Each row comes from the steps of one walk. Every step used is in the known rows, and no mark comes twice. Write the walk behind each row, first mark first.
In the rows, 128 means zero.
Known rows:
derur/zize/fuva/busi/modiva: [155 143 122 187 104 102 174 130 161 127 123 124 189 126 131 131  98 137
 161 130 162 117 150 160 129 133 121  88 206 141 153 143 107]
minoto/kabufiz/puda/kamom/vosav: [129 130 145 117 151 200 129 139 160 143 186 126  72 100 116 152 127 130
 102 122 121 125 123 139 152 104 117 144 124  69 120  66 169]
derur/zize: [121 127 118  97 107 102 141 141 142 129 122 125 157 123 113 138 132 149
 145 128 127 128 129 131 140 133 108 106 229 145 147 139 103]
kabufiz/vosav/kamom: [120 143 123  97 109 110 104 130  81 126 126 130 133 168 124 134 122 128
 142 145 128 136 182 143 135 129 138 136  83 117 112 135 148]
puda/kabufiz/vosav: [150 133 126 105 118 133 126 133  89 114 131 142 128 123 112 142 110 121
 135 130 123 147 159 118 133 100 123 132  98 160  97 224 135]
minoto/kabufiz/puda: [131 131 127 112 122 184 124 136 151 126 119 149  83 107 124 135 147 135
 120 129 114 102 165 136 165 102 124 136 139 149 109 122 159]
kamom/derur/zize/fuva/busi: [146 116 125 182 121 109 153 124 142 159  98 136 172 125 139 144 121 132
 156 120 157 119 137 109 119 120 133 113 178 152 152 120 109]
vosav/kamom/puda/kabufiz: [124 134 126  82 149 115  98 124 138 121 124 145  47 165 113 156 149 108
  45 142 121 141 169 128 121 116 138 143 113  96 144 190 134]
kabufiz/minoto/busi: [123 121 127 140 126 134 117 115  81 122 154 131 132 152 125  82 146 129
 154 136 103 139 102 133 168 153 123 122 108 156 151 112 125]
minoto/kabufiz/puda/kamom/derur: [119 129 133 130 133 187 125 135 152 150 102 129  69 108 118 156 137 124
  95 124 120 108  98 135 156  83 135 148 127 117 111  59 159]
kabufiz/puda/kamom/derur/zize/fuva: [142 125 127 124 127 109 145 130 174 164 111 102  74 112 119 170 111 122
  56 122 152 131 104 126 129  97 131 133 174 100 118  60 150]
minoto/busi/modiva/teda: [129 171 122 149 116 142  88 132 156 109 128 123 141 155 119  77 130 152
 135 127  98 186  96 186 178 147 104 102 150 162 176 124 123]
derur/zize/fuva/busi/minoto/kabufiz: [156 102 127 191 123 154 161 122 106 112 119 137 196 127 148 100 139 139
 191 136 158  86 144 118 100 166 119 110 209 147 156 132 112]
zize/derur: [ 89 130 128 101 111  95 174 125 145 142 135 121 168 119 142 144 117 117
 152 135 123 126 137 137 143 135 147 135 123 145 120 123 114]
teda/modiva/busi: [134 116 125  75 103 114 145 124 144 140 113 134 141 135 127 123 136 142
 188 127 130 133 103 106 119 169 130 113  93 157 107 154 120]
derur/kamom: [125 132 140 114 112 106  98 137 141 136 113  90 152  84 122 143 142 137
 132 121 128 122 119 132 127 126 117 111  92  38 126 124 118]
minoto/busi: [125 130 127 138 116 142 114 112 140 133 153 131 135 160 129 129 156 139
 154 133 107 146  92 140 176 170 117 119 138 162 170 112 118]
kabufiz/minoto/busi/derur: [117 118 126 139 127 126 121 116  87 133 151 132 142 154 136  91 140 128
 148 133 103 136  94 144 154 106 103 152  98 159 141 106 116]
kabufiz/vosav/kamom/derur/zize: [110 142 120  95 111 111 111 142  89 140 107 136 134 165 111 143 123 136
 123 129 133 141 168 122 126 108 145 136 158 123 136 128 147]
kabufiz/minoto: [117 125 123 103 121  97 129 129  81 118 126 127 143 117 127  86 121 129
 154 137 117 118 139 126 143 113 131 124  79 146 106 123 117]
busi/minoto/kabufiz/puda: [118 122 125 110 131 167 127 136 121  85 118 147 113 108 143  91 151 130
 116 128 118  88 153 114 119 135 137 138 134 155 105 119 147]
busi/derur: [120 130 127  97 108  94 129 131 139 143 115 128 162 123 141 148 123 127
 150 119 125 121 125 149 133  78 100 158 104 158 111 124 103]
kamom/derur/zize/fuva/busi/minoto: [136 108 124 181 131 104 153 120 120 130  96 137 186 126 147 111 121 126
 149 121 161 109 133  96  87 138 145 117 176 159 144 121 107]
teda/modiva: [127 115 127 107  97 106 169 109 146 145 109 139 148 142 137 126 141 131
 195 129 121 130 140 113 139 139 113 118  95 167 117 141 121]
modiva/busi: [133 136 123  68 116 115  98 149 135 121 122 123 141 117 128 128 128 144
 147 130 136 131  96 125 131 162 149 114 106 144 112 140 110]
busi/derur/zize/fuva: [147 120 123  91 107  89 149 135 147 151 121 124 180 119 136 150 114 140
 159 126 157 116 127 146 117  76  86 148 174 149 138 127 101]
fuva/busi/modiva/teda: [134 163 123 226 114 112 119 132 153 112  95 119 163 123 133  83  99 138
 142 123 117 162 159 174 141 137 109  92 136 146 123 145 113]
modiva/busi/minoto: [121 123 120  67 127 104 100 147 105  83 121 122 162 116 140  91 131 141
 141 128 138 115  91 102  86 189 162 119 104 146 105 141 105]
puda/kabufiz/minoto: [133 120 128 106 125 116 129 127  91 105 129 142 131 125 112 102 114 117
 111 140 114 131 139 114 129  95 131 130  89 141 104 219 115]
vosav/kamom/puda/kabufiz/minoto/busi/fuva: [142 121 122 115 172 136  88 111 114 116 153 148  42 193 123 111 132 105
  45 143 111 138 141 114 109 134 142 145  94 104 167 166 145]
teda/modiva/busi/minoto/kabufiz: [131  98 128  81 113 162 142 129 107 103 108 148 160 133 138  81 158 145
 210 128 130 100  94  95  98 181 138 123  98 169 111 148 124]
vosav/kamom/derur/zize/fuva/busi: [134 125 127 174 109 100 127 121 141 155  98 133 167 183 136 142 127 125
 114 139 153 119 160 123 110 130 145 125 161  94 167 124 123]

Write each row's walk:
[121 137 145 115 154 125 134 132 181 148 195 104  63 105 116 160 107 119
  56 118 125 151 130 132 137 125 119 136 114  56 102  65 162]
kabufiz/puda/kamom/vosav
[139 149 118 128 182 151  92 130 111  96 135 143  27 125  94  66 134 126
  61 132  98 187 124 154 149 106 103 120 135 159 154 193 139]
kamom/puda/kabufiz/minoto/busi/modiva/teda
[ 95 133 156  98 142 110 150 140 164 152 203  97 171  81 130 146 117 122
 132 113 126 144 138 123 111 140 133 132  89   4 145 119 134]
zize/derur/kamom/vosav
[131 124 120  76 133 178  99 154  53  81 124 143 156 109 134  82 140 146
 188 131 138 104 101 107  99 169 157 129 104 164  99 137 134]
modiva/busi/minoto/kabufiz/vosav
[111 133 129 133 132 113 130 126 171 155 104 104  59 111 123 167 117 114
  47 120 125 136 103 126 140  99 141 141 116 106  94  56 155]
kabufiz/puda/kamom/derur
[142 134 134 106 168 134  96 134 101 125 125 109  45  66 102 161 142 122
  82 117 128 145 153 116 110 101 110 128  94  54 115 189 150]
derur/kamom/puda/kabufiz/vosav
[107 128 139 108 161 126 151 129 110 143 142 105  71  69 116 162 129 109
  87 126 126 143 155 121 104 111 133 145 106  59 114 181 149]
zize/derur/kamom/puda/kabufiz/vosav
[117 119 126  95 144 173  95 153 119 106 102 122  96 107 130 110 137 132
  87 120 139 103  51 104  92 151 169 146 116 117  96  79 146]
modiva/busi/minoto/kabufiz/puda/kamom/derur
[128 102 125  77 112 106 143 124 118 104 111 135 161 136 145  89 144 135
 183 125 131 120 101  88  84 192 142 120  88 163 101 156 115]
teda/modiva/busi/minoto
[136 131 123  89 167 125 123 121 139 122 129 147  37 106 113 157 142 113
  79 130 120 139 149 118 131 105 122 131 127 153 122 192 122]
kamom/puda/kabufiz
[108 131 134 125 122 106 121 126 137 155  97 101 135 127 125 163 120 119
 122 122 133 135  55 132 138 100 141 139  96 111 119  52 116]
puda/kamom/derur
[139 113 133 205 125 108 155 112 139 172 102  97 160 130 133 161 109 121
 136 130 158 128  75 126 115 126 128 118 171  99 143  58 110]
puda/kamom/derur/zize/fuva/busi
[149 128 123 143 126 140 110 110 159 135 152 131 155 162 155 124 119 135
 157 123 117 133  89 124 140 163 132 116 114 171 166  95 117]
minoto/busi/fuva
[123 117 128 218 114 105 149 112 138 147 109 126 172 128 155 148 119 119
 154 125 124 118 147 142 123 113  98 142 120 148 112 132 103]
fuva/busi/derur
[124 117 123 214 111 107 162 117 140 146 113 121 179 129 137 150 120 134
 142 120 129 122 145 144 116 117  85 137 216 142 131 137  95]
fuva/busi/derur/zize
[123 139 125  92 150 189 102 136  70 129 127 155  64 141 116 135 160 128
 152 142 125 112 178 141 148 110 128 146 107 131 133 115 165]
minoto/kabufiz/vosav/kamom/puda
[120 136 149 107 148 118 128 129 147 146 200  97 137 119 120 156 106 126
 132 116 130 151  86 137 132 132 115 130  96  53 133  61 126]
puda/kamom/vosav
[155 114 118 123 191 151 114 109 109 119 156 151  36 132 126 109 124 110
  80 128 114 136 122 103 117 120 130 134 104 166 148 166 134]
kamom/puda/kabufiz/minoto/busi/fuva
[140 140 124  98 112 127 108 130  89 112 130 142 123 171 110 145 120 117
  97 142 120 144 176 127 123 107 135 144  90 110 114 227 146]
puda/kabufiz/vosav/kamom
[123 159 128 225 104 110 153 126 157 113 116 126 170 125 141 127 101 120
 148 124 127 120 154 169 145 135 138  92 135 150 123 140 111]
fuva/busi/modiva
[121 168 124 142 107 137 125 126 163 112 153 132 148 157 120 122 132 132
 144 125 108 148  88 177 184 141 130 102 148 169 169 118 123]
minoto/busi/modiva
[116 114 134 128 134 170 128 130 117  96 121 120 103 113 136 109 145 125
 103 135 120  94 108 128 113 137 134 145 135 117 101  73 147]
busi/minoto/kabufiz/puda/kamom
[101 142 124  93 109  97  94 131 137 140  94 136 139 178 129 144 138 121
 103 132 124 125 143 124 133 109 161 143  87 109 140 116 125]
vosav/kamom/derur
[115 118 144 116 161 183 126 136 129 101 181 126 106 106 130 104 133 126
 102 118 126 112 124 117 106 136 135 147 121  82 114  69 159]
busi/minoto/kabufiz/puda/kamom/vosav
[132 134 120  98 117 130 116 140  94 121 113 145 128 170  97 152 119 127
  81 134 129 152 163 109 114  89 138 147 168 118 135 223 142]
puda/kabufiz/vosav/kamom/derur/zize
[121 108 150 234 161 184 147 117 122 110 183 128 119 114 143 112 128 118
 108 119 124 108 140 115  97 172 125 132 132  71 112  74 156]
fuva/busi/minoto/kabufiz/puda/kamom/vosav
[110 132 118  98 119 105 135 140 144 147  92 133 150 121 115 144 131 143
 133 114 132 132 114 109 134 100 134 120 203 163 148 122 105]
kamom/derur/zize
[162 120 130 201 117 108 150 105 136 146 125 131 174 124 160 131 114 120
 183 137 160 110 160 130 125 150 128 109  77 142 122 125 114]
zize/fuva/busi
[157 116 125 189 112 103 165 116 139 145 125 127 178 126 140 139 120 136
 169 134 157 118 153 128 120 154 110  99 204 135 150 134 104]
derur/zize/fuva/busi
